Each row comes from the steps of one walk. Every step used is in the known rows, and no mark comes twice. Write the walk behind each row, first mark first.
(in the rows, 100 means zero)
Known rows:
Y, H, C, N, Q: 101 93 53 134 112 97 64 86 90 117 96 100 64 119 59 50 99 89 145 116 116
H, C, N, Y: 91 85 74 137 89 55 52 84 63 136 135 102 111 122 78 91 78 86 117 130 120
N, Q, K: 115 119 89 70 118 132 123 111 123 103 91 98 65 142 104 72 125 114 126 100 135
C, H, Y, U: 85 106 83 103 99 111 60 65 81 129 119 120 98 113 90 101 55 100 89 98 129
Q, K, C: 78 95 115 76 89 124 119 81 104 104 119 80 97 114 110 104 93 99 108 84 128
C, H, Y: 134 116 97 107 89 88 47 94 99 120 118 104 122 95 89 96 64 99 86 112 91
K, Q, N, C: 70 73 73 112 109 106 92 108 108 124 117 82 86 141 89 70 97 63 124 84 137
H, Y, N, Q, K: 88 129 72 74 120 133 89 88 103 129 96 99 60 150 86 55 99 117 118 119 143
H, C, U, Y, N: 37 100 69 117 120 86 51 83 71 137 123 104 90 125 84 76 55 79 136 120 127
H, C: 84 93 93 122 93 107 92 91 104 96 109 92 97 81 63 90 102 107 103 105 105
Q, K, C, U, Y: 73 91 95 88 118 68 100 94 90 133 143 104 107 134 128 106 77 68 143 107 132
K, Q, N, Y, H: 95 118 80 87 108 107 46 84 86 138 124 95 74 160 92 86 76 92 111 77 170
Q, N, C, H, Y: 121 98 85 116 83 100 41 97 91 126 131 89 118 120 82 85 57 88 101 97 113
K, Q, N, Y, U, C: 51 85 65 95 131 112 81 67 74 162 104 94 79 172 93 106 70 52 139 100 177
H, C, N: 92 78 78 145 89 80 65 83 83 111 100 93 116 99 66 66 86 93 118 119 89
Y, N: 54 108 84 103 103 120 65 83 79 114 94 95 84 114 87 77 69 100 104 104 113
N, C: 87 78 93 117 79 108 115 94 97 94 126 94 89 104 86 101 104 88 129 93 116
N, Q: 101 100 69 102 128 96 103 113 106 112 94 107 62 115 95 79 115 85 124 115 110
H, C, U: 79 71 83 109 103 98 101 116 112 127 107 108 103 88 90 89 94 77 128 105 96
N, C, H: 126 90 105 118 70 122 74 117 112 79 121 88 104 99 98 98 74 83 129 70 104
C, N: 104 84 84 127 95 74 72 90 80 115 93 99 119 113 95 73 83 87 116 115 85
Q, K, C, U: 72 72 101 72 100 112 124 108 112 134 115 98 103 116 127 100 86 70 132 88 115
C, U, Y: 88 95 86 103 125 53 88 106 87 130 131 116 109 125 121 104 82 69 138 118 115
K, Q, N: 78 93 75 93 138 97 71 116 114 138 88 86 97 147 104 61 90 68 93 88 127

Write each row's walk:
91 115 85 80 113 108 84 77 93 125 134 104 63 149 104 89 82 89 159 85 164 : N, Q, K, C, U, Y, H
86 84 85 103 93 119 89 100 109 123 110 107 89 95 79 86 88 89 136 87 116 : Y, H, C, U
98 100 51 139 121 75 55 80 80 120 111 103 65 131 62 53 93 85 153 125 127 : U, Y, H, C, N, Q
135 101 108 104 89 130 67 108 109 94 88 78 112 111 100 108 66 74 139 80 103 : U, C, H
85 83 40 125 130 86 74 67 70 155 90 107 72 146 74 67 83 63 153 141 125 : H, Y, U, C, N, Q
79 78 65 128 102 90 67 45 57 150 93 100 110 139 75 85 62 73 138 128 120 : H, Y, U, C, N
90 97 82 99 109 82 56 108 67 143 129 90 103 160 108 101 73 86 98 98 149 : Q, N, Y
92 111 90 116 79 114 63 70 86 107 135 96 77 105 54 99 88 117 115 92 148 : N, Y, H, C
96 98 77 144 89 79 43 60 70 109 118 95 104 116 58 67 74 102 135 110 119 : U, Y, H, C, N
74 55 75 103 101 108 101 128 99 138 116 93 101 135 110 83 83 58 145 82 120 : Q, N, C, U
27 94 74 107 119 80 57 78 64 143 129 100 92 130 106 87 45 64 135 114 128 : K, C, U, Y, N
83 130 76 77 130 124 91 94 99 115 103 96 57 162 99 60 98 110 137 111 155 : U, Y, N, Q, K
72 82 67 99 114 101 64 108 107 158 121 104 85 132 85 74 78 65 134 90 145 : K, Q, N, Y, H, C, U
54 99 87 79 108 132 103 80 98 119 111 82 65 131 101 79 86 89 125 95 142 : Y, N, Q, K, C
59 116 73 106 103 100 47 64 69 141 108 102 94 113 72 75 59 104 88 129 112 : H, Y, N
92 115 97 93 103 121 51 98 100 103 124 81 86 134 111 82 50 79 135 81 136 : U, Y, N, Q, K, C, H
79 81 81 115 111 58 97 103 85 127 148 112 101 128 112 105 86 62 156 114 124 : N, C, U, Y
65 91 65 108 110 112 53 71 90 148 125 110 90 139 85 80 54 75 100 90 151 : K, Q, N, C, H, Y, U
117 104 76 88 117 125 108 96 106 119 79 88 75 160 95 61 111 95 156 113 133 : U, C, N, Q, K
80 82 74 102 99 111 63 106 92 147 124 99 91 130 84 85 72 81 135 84 143 : Q, N, Y, H, C, U
51 84 79 120 81 124 87 81 81 105 121 89 76 115 75 82 80 89 133 96 126 : Y, N, C
74 91 73 111 96 123 53 68 74 136 128 105 96 139 84 91 47 91 101 83 150 : Q, N, C, H, Y, U
80 108 76 112 101 110 48 78 96 129 128 91 75 129 56 77 84 98 112 87 162 : K, Q, N, Y, H, C
91 116 101 78 99 111 82 70 90 119 138 101 82 141 107 100 74 96 147 77 159 : Q, K, C, U, Y, H
84 86 81 104 92 104 78 99 98 136 127 110 87 107 83 96 82 84 138 94 130 : N, Y, H, C, U
86 112 52 110 125 113 44 87 85 143 92 95 63 133 71 64 64 72 138 129 122 : U, C, H, Y, N, Q
67 55 67 100 116 97 102 129 115 150 113 99 95 137 111 72 89 42 145 88 121 : K, Q, N, C, U
117 108 78 88 115 116 105 104 110 112 86 97 77 151 101 55 114 107 135 110 126 : C, N, Q, K
49 76 77 75 115 120 107 106 104 147 108 98 76 130 118 77 77 62 146 98 127 : Y, N, Q, K, C, U
66 86 85 98 109 135 108 59 79 123 89 95 82 133 87 116 80 78 140 95 144 : Y, U, C
69 106 56 110 119 102 42 86 83 141 111 98 65 118 80 64 58 72 119 122 118 : K, C, H, Y, N, Q
107 131 99 99 100 99 66 65 80 97 129 103 81 128 88 101 81 113 126 86 148 : U, Y, H
